Each row comes from the steps of one walk. Every step used is in the known rows, and no mark comes twice. Write the walk behind each row, first mark first.
Known rows:
zotu > lutuv > sitob > voris > kofa > sigezo: [-0.06  1.07  2.34 -3.40 -1.17  1.36  0.80  1.01  1.49  0.19  0.88  0.53
 -0.51 -2.67  0.90  3.03  0.95  1.81 -2.57  0.34  3.27  1.43 -2.32  1.15
 -4.16]
peze > lutuv > sitob: [ 0.25  1.89  1.65 -0.22 -0.42 -0.65 -0.08  1.00  0.87 -0.80  3.48 -0.13
  0.65 -0.96  0.00  1.42 -1.57  0.72  0.98 -0.65 -0.58  3.76 -0.24  1.46
  1.13]
sitob > sigezo > kofa > voris > zotu > lutuv: [ 0.68 -2.05  0.56 -3.11  0.27  3.71  1.05  0.70  0.27  0.12 -0.06  0.24
 -1.45 -2.54 -1.91  1.59 -1.51 -0.86 -1.05 -1.14 -0.41  0.01 -1.28  1.02
 -4.19]
sigezo > kofa > lutuv: [ 1.58 -0.40  0.23  0.13 -0.54 -0.72 -0.85 -0.23 -0.58 -0.30 -2.50  0.58
 -1.05 -1.78 -0.19  0.88 -2.22 -1.12  0.59 -2.99 -1.45 -0.13 -0.23  0.87
  0.45]
zotu > voris > kofa > sigezo > sitob > lutuv > peze: [-0.17  1.73  1.47  2.59 -2.39  5.30  0.06  1.86  0.98  0.00  1.86 -1.81
 -2.30 -4.46  0.98  3.46 -0.15  0.93 -1.92  0.41 -1.64 -4.02 -2.61  2.68
  0.76]
zotu > voris: [-0.24  0.59 -0.26  0.91  0.19  0.99  0.48  1.64 -0.90  0.25  0.49 -0.81
 -0.92  0.07  0.32  0.62  0.48  0.70 -2.09 -0.03 -0.33 -0.54  1.21  0.87
  1.26]
peze > lutuv > zotu > voris > kofa > sigezo > sitob: [-0.81  2.69  0.48  1.56 -2.20  2.33 -1.72  2.21  1.01 -0.36  3.75 -1.55
 -1.90 -5.18  2.15  4.78 -1.53  0.18 -0.15 -1.15 -1.60 -1.49  0.02  2.75
 -0.97]
peze > lutuv: [-0.22  1.27  0.95 -0.56 -0.02  0.21 -1.31  0.56  0.15 -0.27  2.58 -0.99
  0.30 -1.41  0.42  1.29 -1.15 -0.43  1.32 -1.24 -1.21  0.44 -0.50  0.54
  0.72]
kofa > sigezo > sitob: [-0.51  0.52  0.38  0.29 -2.61  0.23 -0.33  0.08  0.18 -0.15  0.36 -0.45
 -2.01 -3.82  0.44  0.30 -0.77 -0.37 -0.17 -1.26 -3.07 -1.16 -1.79  0.85
 -1.97]
peze > lutuv > zotu > voris: [-0.25  2.62 -0.43  0.35  0.73  1.58 -1.74  1.67  0.62 -0.42  3.86 -1.08
 -1.06 -0.61  1.09  2.28 -0.65  0.66  0.41 -1.07 -0.79  1.10  2.47  2.36
  1.91]
voris > zotu > lutuv > sitob > sigezo: [-0.11 -1.32  0.91 -3.04  0.61  3.44  1.89  1.54  2.45 -0.22  2.97  1.14
 -0.82 -2.45 -2.16  1.14 -0.08  1.53  0.34  0.01 -0.21  3.44 -1.14  0.83
 -0.14]
sitob > sigezo > kofa > voris > zotu > lutuv > peze: [ 0.62 -1.19  0.81 -3.22  0.67  6.39  1.74  1.21  1.03 -0.51  1.43  0.49
 -2.30 -2.15 -2.53  2.06 -2.40 -0.25 -1.08 -0.99  0.39 -0.78 -1.67  2.05
 -3.17]
voris > kofa: [-0.20 -0.59  0.52  0.73 -0.31  0.55  0.20  0.37  0.19  0.15 -0.56 -0.10
  1.24 -0.90  0.63  2.23 -0.03 -0.27 -0.28  1.26  2.27 -1.46 -0.75 -0.37
 -0.60]
sigezo > sitob > voris: [ 1.02 -0.18  0.40 -0.93 -1.43  1.60  0.52 -0.07  0.51  0.40  0.73 -0.75
  0.49 -0.93 -0.21  0.13 -0.42  0.27 -2.89  0.37 -0.52 -0.61 -0.92  1.19
 -3.10]
sigezo > kofa > voris > zotu: [ 0.40 -1.22  0.05  0.88 -0.76  0.04  1.77  0.03 -1.42 -0.42 -1.43  0.19
  0.42 -2.38 -1.50  0.82 -1.44 -1.33 -1.69 -0.43 -0.73  0.49 -1.51  0.86
 -2.78]
sigezo > kofa: [ 0.21  0.02 -0.11  0.19 -0.42 -0.45  0.40  0.30 -0.23 -0.30 -1.83  0.04
 -0.67 -0.57 -0.92  1.09 -0.62 -0.27  0.04 -0.83  0.62  0.21 -0.20  0.83
 -0.81]
kofa > voris > zotu > lutuv > peze: [-0.34 -0.21  0.40 -2.57  0.13  3.58  1.79  1.25  1.06 -0.58  3.23  0.51
 -0.59 -1.40 -1.44  0.82 -1.14  0.15 -0.61 -0.74 -0.17 -0.85 -0.79  0.94
 -1.14]
lutuv > sitob: [ 0.46  0.63  0.77  0.28 -0.47 -0.80  1.26  0.39  0.75 -0.48  0.76  0.89
  0.36  0.56 -0.45  0.25 -0.36  1.15 -0.35  0.74  0.63  3.35  0.21  0.95
  0.33]
sigezo > sitob: [ 0.22 -0.12 -0.04  0.27 -1.73  0.24  0.30  0.37  0.73 -0.04  1.10 -0.23
 -0.10 -1.23 -0.39  0.18 -1.02 -0.14 -0.03 -0.26 -1.91 -0.76 -0.13  0.80
 -0.87]
peze > lutuv > kofa > voris > zotu: [ 0.33  0.32  1.62  0.59 -0.14 -0.97  1.12  0.82  0.29 -0.61  3.19 -0.80
  0.19 -2.94 -0.72 -0.06 -2.05 -0.90 -0.58 -0.26 -1.79 -0.53 -1.72  1.37
 -0.15]
lutuv > sitob > voris: [ 1.15  0.63  1.34 -0.82 -0.13  0.41  1.49 -0.05  0.42 -0.03  0.52  0.36
  0.90  0.64 -0.24  0.03  0.20  1.43 -3.21  1.30  1.86  3.54 -0.63  1.52
 -1.93]
peze > lutuv > kofa: [ 0.23  1.53  1.40 -0.35  0.01 -1.34 -0.17  0.99  1.47 -0.47  2.80 -0.79
 -1.04 -1.12  0.02  0.15 -1.22  0.47  1.12 -0.54 -0.56 -0.82 -0.51  1.39
  1.66]

Which walk is each row?
[ 1.02  0.90  2.04 -0.80  0.04  2.20 -0.09  0.90  0.95 -0.87  1.61 -0.25
 -1.08 -1.58 -0.95  2.67 -2.88  0.57  0.54 -0.88  0.11  3.96 -1.16  2.57
 -0.89] : peze > lutuv > sitob > sigezo > kofa
[-0.56 -0.04  0.91  0.98 -2.75  0.74 -0.08  0.28  0.46  0.00 -0.25 -0.59
 -0.85 -4.54  1.04  2.50 -0.76 -0.61 -0.52  0.00 -0.79 -2.64 -2.41  0.63
 -2.65] : voris > kofa > sigezo > sitob
[ 0.78  0.94  1.43 -0.64 -2.40  0.06  0.98 -0.06  1.18 -0.04  0.42 -0.77
 -2.62 -3.28  0.04 -0.78 -0.22  0.80 -3.23  0.02 -1.06 -2.14 -2.66  2.15
 -3.36] : lutuv > kofa > sigezo > sitob > voris
[-1.22 -0.20  0.01 -2.72  0.51  3.68  1.84  2.10  2.16 -0.58  3.43  0.54
 -0.79 -2.49 -2.12  1.25  0.19  0.94  1.28 -1.07 -0.19 -0.65 -1.02  0.63
  1.67] : voris > zotu > lutuv > peze
[-0.90 -0.18  0.46 -2.23 -0.18  0.25  2.19  2.22  2.12 -0.52  3.02  1.23
  0.38 -2.30 -2.11  0.94  0.69  1.59  1.03 -0.56 -0.35  3.55 -0.41  0.65
  1.03] : voris > zotu > lutuv > sitob
[-0.03  1.03  0.70 -3.05 -0.39 -0.50  0.93  1.56  2.30 -0.38  2.48  1.32
 -0.37  0.56 -0.67  0.78  0.43  1.87  0.75 -0.45  1.02  2.96  0.98  0.69
 -0.02] : zotu > lutuv > sitob
[ 1.67  0.00  1.60 -3.52 -0.26  2.05  0.83  0.64  1.25 -0.22  0.26  1.16
 -1.80  0.72 -0.85  1.67 -2.19  0.71 -1.63 -0.49  1.45  2.81  0.36  2.07
 -4.96] : zotu > lutuv > sitob > sigezo > kofa > voris
[-1.50  0.10  0.65 -2.37 -0.69 -0.53  1.48  1.67  2.13 -0.41  1.66  0.56
 -3.09 -4.97 -1.34 -0.18  1.16  1.03  0.94 -1.54 -1.39 -1.38 -2.46  0.55
  0.44] : voris > zotu > lutuv > kofa > sigezo
[-0.87  1.68 -0.27  1.69 -0.55  1.88 -0.86  1.20  0.09 -0.11  0.10 -0.22
 -2.11 -2.59  2.12  3.27  0.57  0.79 -1.47  0.35  1.28 -1.08  0.43  1.44
 -0.62] : lutuv > zotu > voris > kofa > sigezo
[-0.39  2.03  0.21  1.18  0.59  1.95 -1.50  2.20  0.79 -0.39  3.30 -1.04
  0.13 -1.47  1.81  4.47 -0.65  0.43  0.04  0.12  1.38 -0.21  1.70  1.92
  1.05] : peze > lutuv > zotu > voris > kofa
[ 0.87 -0.91  0.29 -0.53  0.55  2.87 -0.08 -0.11  0.00  0.05 -1.88 -0.08
 -1.85 -0.87 -1.01  1.26 -1.31 -0.24 -0.42 -0.35  0.69  0.20 -0.88  1.15
 -1.97] : sitob > sigezo > kofa
[ 0.23  1.87  3.11 -0.63 -1.37  1.46 -0.36  0.52  0.26 -0.38  1.92 -0.92
  0.56 -4.13  1.49  3.55 -0.80  0.53 -2.32  0.10  1.72  2.11 -3.56  1.81
 -3.11] : peze > lutuv > sitob > voris > kofa > sigezo
[ 0.79 -0.68  1.04 -0.47  0.04  1.86  0.44 -0.03 -0.15  0.60 -0.96 -0.50
  1.80 -0.67  0.83  2.06  0.45 -0.07 -3.04  1.91  3.48 -1.27 -1.49  0.25
 -3.06] : sitob > voris > kofa
[ 2.01 -1.20  1.42 -0.20 -0.38  1.14  1.47  0.01 -0.08 -0.30  0.40  1.02
  1.22 -3.38 -0.96  0.01 -1.06  0.42 -2.42 -0.79 -1.39  3.80 -2.14  1.30
  0.33] : kofa > lutuv > sitob > voris > zotu
[-0.04  0.93  2.04 -0.38 -2.27  1.20  1.07  1.17  1.24 -0.54  3.59 -1.66
 -1.57 -7.52 -0.99  0.52 -0.95  0.07 -1.64 -1.31 -3.59 -1.14 -4.55  2.56
 -1.54] : peze > lutuv > kofa > sigezo > sitob > voris > zotu
[ 1.10  0.08  0.51  0.10 -0.73 -0.61  0.44 -0.44 -1.26 -0.17 -2.04  0.18
 -0.36  0.45 -0.18  0.75 -1.84 -1.08 -1.83 -0.65  0.56  0.07 -0.04  1.08
 -3.69] : sigezo > kofa > voris
[-1.25 -0.92 -0.33 -2.53  0.24  1.13  0.99  1.69  1.32  0.01  2.11  0.39
  0.00 -2.78 -1.85  0.73  1.07  0.46  1.35 -1.16 -0.95  0.21 -0.69 -0.43
  0.64] : voris > zotu > lutuv
[ 0.02  2.43 -0.28  2.06 -1.71  2.46 -2.01  0.79  1.18  0.11  2.00 -0.85
 -3.33 -3.16  1.21  1.30  0.82  1.15 -0.71 -0.85 -3.91 -0.40  0.18  2.59
  0.30] : kofa > sigezo > sitob > lutuv > zotu > voris
[ 0.64  1.78 -0.80  2.02 -0.86  2.31 -1.30  1.32  1.69  0.16  2.51 -0.66
 -1.41 -0.67  0.50  1.21  0.70  1.38 -0.55  0.32 -2.73  0.06  2.01  2.65
  1.38] : sigezo > sitob > lutuv > zotu > voris
[ 2.23 -0.93  1.82  1.15  0.13  3.77  0.40  1.41  0.08  0.25 -0.15  0.27
 -0.86 -1.74  1.08  3.01 -2.37  0.67 -2.84  0.35  0.48  0.92 -0.13  1.90
  0.96] : zotu > voris > kofa > lutuv > sitob > sigezo
[ 0.63 -0.80  0.69  1.13 -0.21 -1.06  2.50  0.11  0.18 -0.35  0.70  0.31
 -0.09 -1.57 -1.20 -1.16 -0.98 -0.44 -1.86  1.10 -0.55 -0.99 -1.25  0.84
 -0.79] : lutuv > kofa > voris > zotu
[ 1.21 -2.24  0.48  0.19  0.30  3.45  1.28 -0.44 -1.25 -0.09 -1.43 -0.09
 -0.71 -2.56 -1.62  1.04 -2.31 -1.59 -2.05  0.04 -0.69  0.43 -2.19  1.16
 -3.90] : sitob > sigezo > kofa > voris > zotu
[ 1.97  0.19  1.18  0.24 -1.07 -1.62  0.37  0.21  0.28 -0.78 -1.80  1.53
 -0.70 -1.41 -0.63  1.09 -2.57  0.20  0.20 -2.26 -0.79  3.26 -0.06  1.79
  0.83] : sigezo > kofa > lutuv > sitob
[ 1.29  0.36  0.90  0.26 -0.36 -1.71  1.01 -0.42  0.32 -0.11  0.00  0.17
 -0.88  1.33  0.35 -1.40 -1.32 -0.25 -2.16  1.04  0.70 -1.48  0.13  1.04
 -1.81] : lutuv > kofa > voris
[ 1.56  0.11  1.34  1.83 -0.84  0.47  0.87  1.78 -0.14 -0.10 -0.04  0.44
  0.29 -1.59  1.27  2.81 -1.60  0.79 -2.29 -0.24  0.57  0.98  0.60  1.57
  2.03] : zotu > voris > kofa > lutuv > sitob
[-0.88  0.57  0.61  1.95 -2.69  1.76  0.53  1.93 -0.38  0.26  0.27 -1.45
 -1.69 -4.62  1.35  3.07 -0.46  0.04 -2.61 -0.08 -1.20 -3.23 -1.48  1.55
 -1.50] : zotu > voris > kofa > sigezo > sitob
[ 0.22  0.94  1.00  1.20 -2.48  1.06 -1.53 -0.55  0.91  0.12  0.58 -0.94
 -1.85 -3.90  0.58  0.25  0.31  0.01  0.38 -0.92 -4.38 -1.07 -2.65  1.04
 -0.85] : kofa > sigezo > sitob > lutuv
[ 0.98  0.23  0.76  1.44 -0.13  4.03  0.42  1.81 -0.24 -0.21  0.44 -0.38
 -0.88 -1.81  1.05  3.00 -2.09  0.07 -1.92 -0.72  0.63 -3.12  0.07  1.66
  2.76] : zotu > voris > kofa > lutuv > peze
